Known rows, with every step that occurs:
vugalan > livu > gurap > suzemu > bada: [  -4   73    9  -21   39   13   18    3  -54  -32   11   51   22   20
 -106  -24   22   10  -17   46   -8]
gurap > bada > tarid > livu > vugalan: [  7 -37   5  27  -9  29   9  88  44 -13  36  26  46  19 -33  33  38  -1
  98  14 -87]
suzemu > bada > tarid > livu: [-35  21  21 -16 -12  80 -20  24 -50 -32  45  14  -5  30 -43 -47  19 -28
  47  53 -70]
tarid > gurap: [ 14  28  -6  58  -9 -21  45  -8 -20  30  -4  21 -11 -19 -60 -12 -29 -26
  -1 -22  -5]
vugalan > livu > tarid > gurap: [ 41  27   4  29   0  14  36   7  31  13  -7  92  25 -53 -32  -8 -60   1
   3 -35  40]
livu > suzemu: [-29  40  12   6  15 -46  11  -2   5  22  28 -10  26 -63  -7  34   3  35
  -6 -27 -29]
gurap > livu > suzemu > bada > tarid: [-40  17   4 -40   2  53 -34 -25 -53  -8  39 -54 -15 -25  29 -41 -13   4
   3  -1 -94]
livu > gurap: [ -6  66   8  21   5  -8  79  -6 -42 -12  32  34  13 -40 -79  14   2 -39
  -7  34   0]
suzemu > gurap > livu > vugalan: [ -1  -4 -17  13 -11  23  45   0  -7 -15 -15 -11  42 -31 -38  24  22 -63
  12 -26 -10]
livu > suzemu > gurap: [  8  41   1  33  32 -21  18   1  -4  10 -20 -25  54 -98  -5  40  18   1
 -19 -30   1]
vugalan > livu > suzemu > bada: [-18  60  16 -19  16 -10 -36   5  16 -10  29  15  32 -15 -23  -8  20  49
  12 -13 -22]
bada > tarid > gurap: [ 16  -2 -20  59  -6  28  17   3 -24  30   7   8   5 -53 -10  -8 -44 -48
  31  -9 -42]
livu > gurap > suzemu > bada: [-17  61 -12 -12  29  -2  52 -16 -89 -37  -6   4  -9  25 -85 -27  15   6
 -36  52 -14]
gurap > suzemu > bada > livu: [  3  -3 -24 -47   4   7 -29 -49 -68 -30 -25 -29 -26  43 -29 -24   2  38
  -6  38 -40]
bada > livu > gurap: [ 23  44  16 -23  -8  15  40 -38 -45 -19  21   5  -2 -27 -40  21 -27 -37
 -11  42 -12]
vugalan > livu > suzemu > gurap > bada: [ 71  27  26  55  43 -28  -4  50  51  -7 -28  25  91 -94 -38  53  36  41
  20 -37  -7]
suzemu > bada > livu: [  8  12  -4 -29 -28  25 -20 -50 -41 -40   5 -30 -22  34 -17 -22   3   6
  21  29 -33]
suzemu > bada: [-21  35 -12  16 -15  -3  15 -14 -38 -37  22  -6  -6  15 -55 -25  31   5
  16  23 -23]
gurap > bada: [ 37  -4   8  58   0 -46  42  32  14 -24   9  22  16 -24 -78  36  34  36
  33  15 -46]
livu > tarid: [  0  13  -8  15  -9  -5  61  -9   1 -26  20  36  15 -62  -9  20 -15  26
  -2   4   7]
bada > tarid > livu > gurap > suzemu: [-15  40  30 -22  45  61  34  34 -76   5  32  40  12 -18 -76  -2 -19 -38
  -5  71 -48]
bada > tarid > livu: [-22  11  29   1  -3  60  -2  28 -25   0  61  34  10 -26 -40   1  -2 -37
  49  38 -61]

Rows:
[ -9  19   3 -24 -18  28  60 -30 -31 -25  26  36 -19 -50 -27  -7 -35   0
 -24  -2 -23] : gurap > livu > tarid
[  3  19   8 -37   3 -26 -21 -39   3  21  10 -28  12 -50  26  39 -28  32
  -5 -19 -37] : bada > livu > suzemu
[ 71 -27 -23  90   7  24  15  32  -8 -37 -21 -10  62 -88 -28  31  37 -18
  56  22 -46] : suzemu > gurap > bada > tarid
[ 57  -6  -5  82   1 -43  51  29   4  16 -28  24   2   0 -68  -1 -14  12
  16 -22 -32] : tarid > gurap > bada
[ 20  14 -12  43 -12   0  72  -6  -4  14 -21  39  -4 -40  -7  -9 -61  -1
 -22 -28  22] : livu > tarid > gurap
[  3  20  13  14  -7  11  50 -29 -43  38  -1  10 -44  -1 -71 -37 -48 -56
 -22 -23 -39] : tarid > gurap > livu
[  3  37   0  23   9  36 -54  12   4  28   1   3  25 -25  23 -40 -40   1
  27 -37 -37] : vugalan > livu > suzemu > bada > tarid > gurap
[ 65 -14 -13  68  -1 -28  80  26  19   4 -40  46   5 -21 -23  -2 -41  40
  -2 -26  -2] : livu > tarid > gurap > bada
[ 26  29 -19  -2  26  18   7   0 -16  -4 -52  58   0  22 -36 -54 -46  45
 -27 -20  23] : vugalan > livu > tarid > gurap > suzemu > bada
[ -3 -21 -51 -52  -7  -4 -26 -21 -15 -29 -35 -47   7  71  -1   8  21  42
  20  13 -39] : gurap > suzemu > bada > livu > vugalan
[-48  61  43 -44  14   7 -12  19 -26   2  21   2  -7  39 -25 -28  20  27
  -8   3 -37] : tarid > livu > suzemu > bada
[ 24   3 -28  19  26 -13  62  -9 -21  26 -46  32  -6 -25 -17  -5 -68  35
 -49 -28  13] : livu > tarid > gurap > suzemu
[  7  51   2 -34 -15  35  24 -47 -72 -45   9 -15 -22  30 -38 -22   0 -23
  -8  47 -17] : suzemu > bada > livu > gurap
[ 15  27   7  13   2  32  40 -28 -50 -16  -9  -1  11 -60 -70  -1  13 -67
 -15   2 -17] : suzemu > gurap > livu
[  8  10 -40   9  12   5  40 -14 -49  -7 -64  10 -26  31 -14 -58 -46  44
 -47 -12  11] : livu > tarid > gurap > suzemu > bada
[ 37  13 -12  16  34  -7  26   3   9  24 -35  80  20 -34 -39  -9 -70  33
 -23 -34  27] : vugalan > livu > tarid > gurap > suzemu
[ 80 -47 -34  41  -6  -9  12  17  43 -37 -50 -33  66 -13  -2  64  38  -1
  55 -16 -21] : suzemu > gurap > bada > livu > vugalan
[ 15   3 -20 -34 -30  44   5 -49 -26 -61  -6  -3 -20   7  25 -23 -28  33
   3  20  -2] : suzemu > bada > livu > tarid
[ 73 -35 -11  -3 -14  -4  29  -8  19 -48 -18  21   4 -26  10  34 -25  69
  20  11 -23] : gurap > bada > livu > tarid
[-15  38   1  -5  14  38 -64  13   9 -13  41   4  44 -47  24 -13   5  30
  49  -4 -51] : vugalan > livu > suzemu > bada > tarid
[  9 -21 -27 -21 -30  -7   2 -18  25 -12   8 -16  27   2   6  46   2  -3
  48 -11 -31] : bada > livu > vugalan
[ -3  59  25   5  21 -31 -16  13  42  18  40  42  51 -77 -29  35   4  41
  15 -28 -19] : vugalan > livu > suzemu
[  0   1 -28  47 -19  52  -3  -8 -47   8  -5 -20 -12  10 -10 -56 -28 -42
  27  -1 -44] : suzemu > bada > tarid > gurap
